Every row comes from one small tree of marks. Brackets hold a mark, then the marks that hang from it, in alphabetical order. Every link used is in the known rows. Which tree was each row made from?
Known rows
{pape {sogi {nizu velane}}}: [ 10.2  35.5 -28.0   0.6  16.3  39.1  24.8 -25.5  -6.2 -21.0  19.0  20.6
  14.3 -58.7  -5.6  26.5   0.4   5.8  33.5]
{pape {sogi nizu {tizo lilas}}}: [ 17.1  31.1 -24.2  -5.0   7.2  47.1   8.6  -1.2   5.0 -13.6  17.4  22.0
  12.0 -37.8 -37.9  28.5  26.3  36.4  48.7]
{tizo lilas sogi}: [ 22.0 -15.2  -9.6  17.3   6.5  20.0  -3.3   4.1  -1.6   8.0  18.1   6.2
  21.1 -15.5  29.0  30.2  31.8  21.9  25.8]
{zirad {rudipup velane}}: [-28.5  -3.4  23.4  16.5  29.0 -24.7  -3.2 -31.8  35.9  15.2  29.5   0.0
   0.1   2.3  32.9  -1.5 -35.5   1.2 -15.4]
{zoretug {kugud {rudipup {velane {nizu {sogi tizo}}}}}}: [-27.8  -3.8  -4.4  12.9  20.4 -50.2  12.5   3.6 -26.1   4.3   6.4  10.8
  25.3 -15.7  22.9 -16.7  -6.9   0.7  -9.2]
{zoretug {kugud rudipup}}: [-34.0 -22.3 -15.6  18.2  28.0 -68.4   2.0   6.6 -28.5   8.6   6.0  10.7
  12.5  -5.3  27.8 -12.8  -5.8 -12.5   3.6]
{zoretug kugud}: [-15.2  -6.7 -26.7  11.3  26.3 -70.9   6.8 -16.0 -29.7  16.5  11.9  18.9
  21.0 -19.3  24.5  -4.1 -13.8  -6.0  20.6]
{zoretug {kugud {rudipup {velane nizu}}}}: [-38.4  -9.3  -0.2  18.2  18.6 -61.1  -7.1   7.7 -21.9   7.2   5.9   3.8
  25.2  -7.9  41.3 -16.5 -12.7  -4.2   3.5]
{kugud {rudipup {velane nizu}} zoretug}: [-38.3  -3.5  36.5  21.5  32.6 -33.8  -8.3   8.3  36.3 -10.3  -5.9  -7.1
  11.1 -13.2  53.9 -23.1  19.7 -27.3  -7.6]
{nizu sogi {velane {rudipup {kugud zoretug}}}}: [ 21.7  20.9 -14.4   0.0  51.7  -5.0  71.2 -88.9 -15.5 -17.7  23.8   1.2
   7.6 -40.0  21.3 -10.7  -6.9 -24.8 -42.9]
{pape {sogi {nizu {velane rudipup}} tizo}}: [ 17.1  49.2 -32.7  -8.2  14.7  44.2  33.4 -14.1   0.6 -27.5  21.9  15.8
   2.7 -40.5 -39.4  20.4  13.6  16.7  36.1]
{sogi {nizu {velane {rudipup {kugud zoretug}}}} {tizo lilas}}: [ 22.3  43.5   7.3 -22.3  29.9  38.3  -1.2 -19.1  18.6   2.5  17.7  10.3
   3.5  -0.9 -36.5   1.3  33.0  32.6  19.8]
{nizu {sogi tizo} {velane rudipup}}: [ 33.3  30.5 -24.9  -8.2  48.5  19.7  85.6 -64.1  -5.0 -22.3  34.6   8.6
  -4.7 -33.0  -5.9  -4.4  13.3  -9.5 -37.1]
{velane {nizu sogi} rudipup}: [ 21.0   7.0 -28.0   4.4   8.8 -40.8 -34.4 -21.0  10.5 -31.9  36.6 -14.9
  12.9  20.4  21.2 -18.7   8.3  26.9   2.4]
{pape {sogi {nizu {velane {rudipup {kugud zoretug}}}} {tizo lilas}}}: [ 21.0  44.9 -17.6  -6.2  14.9  44.0  27.0 -18.6   3.6 -14.8  11.6   8.8
   8.7 -40.0 -42.3  17.4  21.9  19.6  36.9]
{rudipup {kugud zoretug} {velane nizu}}: [-24.0  27.0  35.8   1.1  21.6 -44.6 -21.2 -54.4  14.2  -1.4   0.0   5.6
  46.8 -24.9  56.1 -13.6 -30.1  -3.5  10.9]
{pape {sogi {nizu {velane rudipup}} {tizo lilas}}}: [ 23.4  43.0 -24.6  -5.7  12.1  57.6  26.0  -9.8   4.8 -18.2  22.1   8.4
   4.4 -35.4 -39.3  23.2  26.0  28.4  39.9]
{velane {nizu {sogi {tizo lilas}}} {rudipup {kugud zoretug}}}: [ 25.7  14.4 -11.6  -3.4  10.8 -48.0 -30.8 -28.0  11.4 -21.6  19.4 -13.8
  19.5  20.1  -6.0 -25.8  13.1  28.2  -0.3]
{sogi {nizu velane} tizo}: [ 17.0  47.6  -7.7 -26.9  32.7  39.1  16.3 -15.3  13.6  -6.2  22.9  39.1
   4.8 -25.3 -29.2  12.1  16.9  19.1  16.1]

Which tree is each row?
[ 35.3  24.6 -12.4  -9.9  45.8  24.7  73.2 -74.0  -9.8 -12.3  30.0   3.0
   4.8 -26.1  -7.9  -3.8  12.0   2.6 -36.8]
{nizu {sogi {tizo lilas}} {velane {rudipup kugud}}}
[ 15.0  26.7 -16.6   0.7  12.4  12.7   6.7 -17.5 -14.3 -13.2  12.0  13.5
  19.2 -27.2   7.2  16.0   1.7   2.4  11.8]
{tizo {sogi {nizu {velane {rudipup {kugud zoretug}}}}}}
[ 15.7  50.2 -11.5 -25.4  30.7  32.8   9.1 -17.1  15.0 -13.3  28.1  21.0
  -3.7  -3.1 -33.0   3.3  19.0  24.3  17.7]
{sogi {nizu {velane rudipup}} tizo}
[  1.8  22.0  -5.3   1.6  46.5 -23.0  32.9 -60.4   6.2 -11.0  21.2  -8.1
  -0.8 -12.0  29.7 -10.2  -7.0 -28.8  -3.2]
{nizu {velane {rudipup {kugud zoretug}}}}
[ 30.6  11.4  -6.6   6.3   4.0  52.7  -9.8   1.0  -4.6   2.8  22.0  -0.8
  18.9 -12.9  10.7  27.2  32.1  34.6  23.0]
{tizo lilas {sogi {nizu {velane rudipup}}}}
[ 30.9   9.6  -3.8   4.9   5.5  57.2  -4.4   2.1  -5.5   7.9  18.5  12.1
  25.1 -28.2  13.4  33.4  30.7  31.3  22.1]
{tizo lilas {sogi {nizu velane}}}
[ 36.0  26.5  -8.1  -7.6  49.0  17.8  77.4 -72.3  -5.2  -9.8  23.0   2.1
   3.8 -32.2  -9.4  -8.1  17.7  -6.3 -37.3]
{nizu {sogi {tizo lilas}} {velane {rudipup {kugud zoretug}}}}
[ 31.1  10.6 -23.7  -0.9   6.5 -25.1 -29.7  -9.3  16.7 -25.9  35.9 -14.2
  10.2  26.1  -0.6 -16.7  25.2  40.1   5.9]
{velane {nizu {sogi {tizo lilas}}} rudipup}
[ 21.8  41.7   3.5 -24.7  26.7  45.3  -5.6 -20.3  14.1   0.0  24.8  11.7
   4.5   5.3 -34.0   5.8  27.3  41.3  20.8]
{sogi {nizu {velane {rudipup kugud}}} {tizo lilas}}
[ 24.2  -0.4  -6.5   6.7  -0.5  42.8 -26.6   9.5  -4.4   7.4  17.8  12.8
  26.3 -14.0  12.9  32.6  32.5  42.9  31.9]
{tizo lilas {sogi nizu}}
[ 14.7   7.9 -21.8  -1.5   8.6 -53.4 -41.2 -42.3  -2.9 -30.9  30.2 -11.9
  23.4  24.6  18.4 -21.9 -12.0  27.6  -2.5]
{velane {nizu sogi} {rudipup kugud}}
[-44.1 -11.5   0.0  19.1  27.4 -56.7   7.7  -3.6 -25.7   9.8   5.6   4.7
  19.4  -9.8  41.5 -14.0 -13.3  -9.6   1.1]
{zoretug {kugud {rudipup velane}}}
[ 33.6   5.1 -15.2  -4.5  10.8 -11.5 -15.2  -5.7  14.3 -11.4  25.3  23.3
  28.0 -19.6   7.2   1.1  21.2  28.6   2.7]
{velane {nizu {sogi {tizo lilas}}}}
[-23.3  -8.4   1.7  14.6  18.5 -41.5   7.3   7.3 -23.9  10.4   6.4   5.6
  26.6 -12.3  22.9 -14.6   2.4   9.2  -6.3]
{zoretug {kugud {rudipup {velane {nizu {sogi {tizo lilas}}}}}}}
[  0.8   8.8 -15.4  -0.3   5.0 -66.2 -68.4 -22.8  11.7 -26.3  28.3 -18.2
  17.5  43.4  24.7 -21.4 -11.8  24.7  25.2]
{velane nizu {rudipup kugud}}
[ -7.1  24.3  27.7  -7.5  16.1  -7.7 -10.4 -62.2   0.2  -4.2  15.5  11.6
  51.3 -20.5  40.9  -3.3 -26.5  28.2  -3.5]
{rudipup kugud {velane {nizu {sogi {tizo lilas}}}}}
[ 39.8  23.7 -16.4  -5.8  45.7  33.4  78.4 -59.1  -0.3 -12.9  34.5   1.5
  -2.6 -28.2  -5.8  -1.4  26.3   2.0 -33.4]
{nizu {sogi {tizo lilas}} {velane rudipup}}
[ 26.9   0.2 -16.2  -4.6  36.5  13.3  42.8 -40.7  -0.1  -3.7  25.6  29.2
  12.3 -32.7  -2.2   9.5  26.4  19.2 -15.9]
{nizu {sogi {tizo lilas}}}
[ 28.1  13.7   0.5   5.7   6.9  39.2  -8.7  -7.8  -6.6   5.8  11.7  -1.1
  23.2 -16.8   7.8  21.5  27.5  26.5  19.6]
{tizo lilas {sogi {nizu {velane {rudipup {kugud zoretug}}}}}}
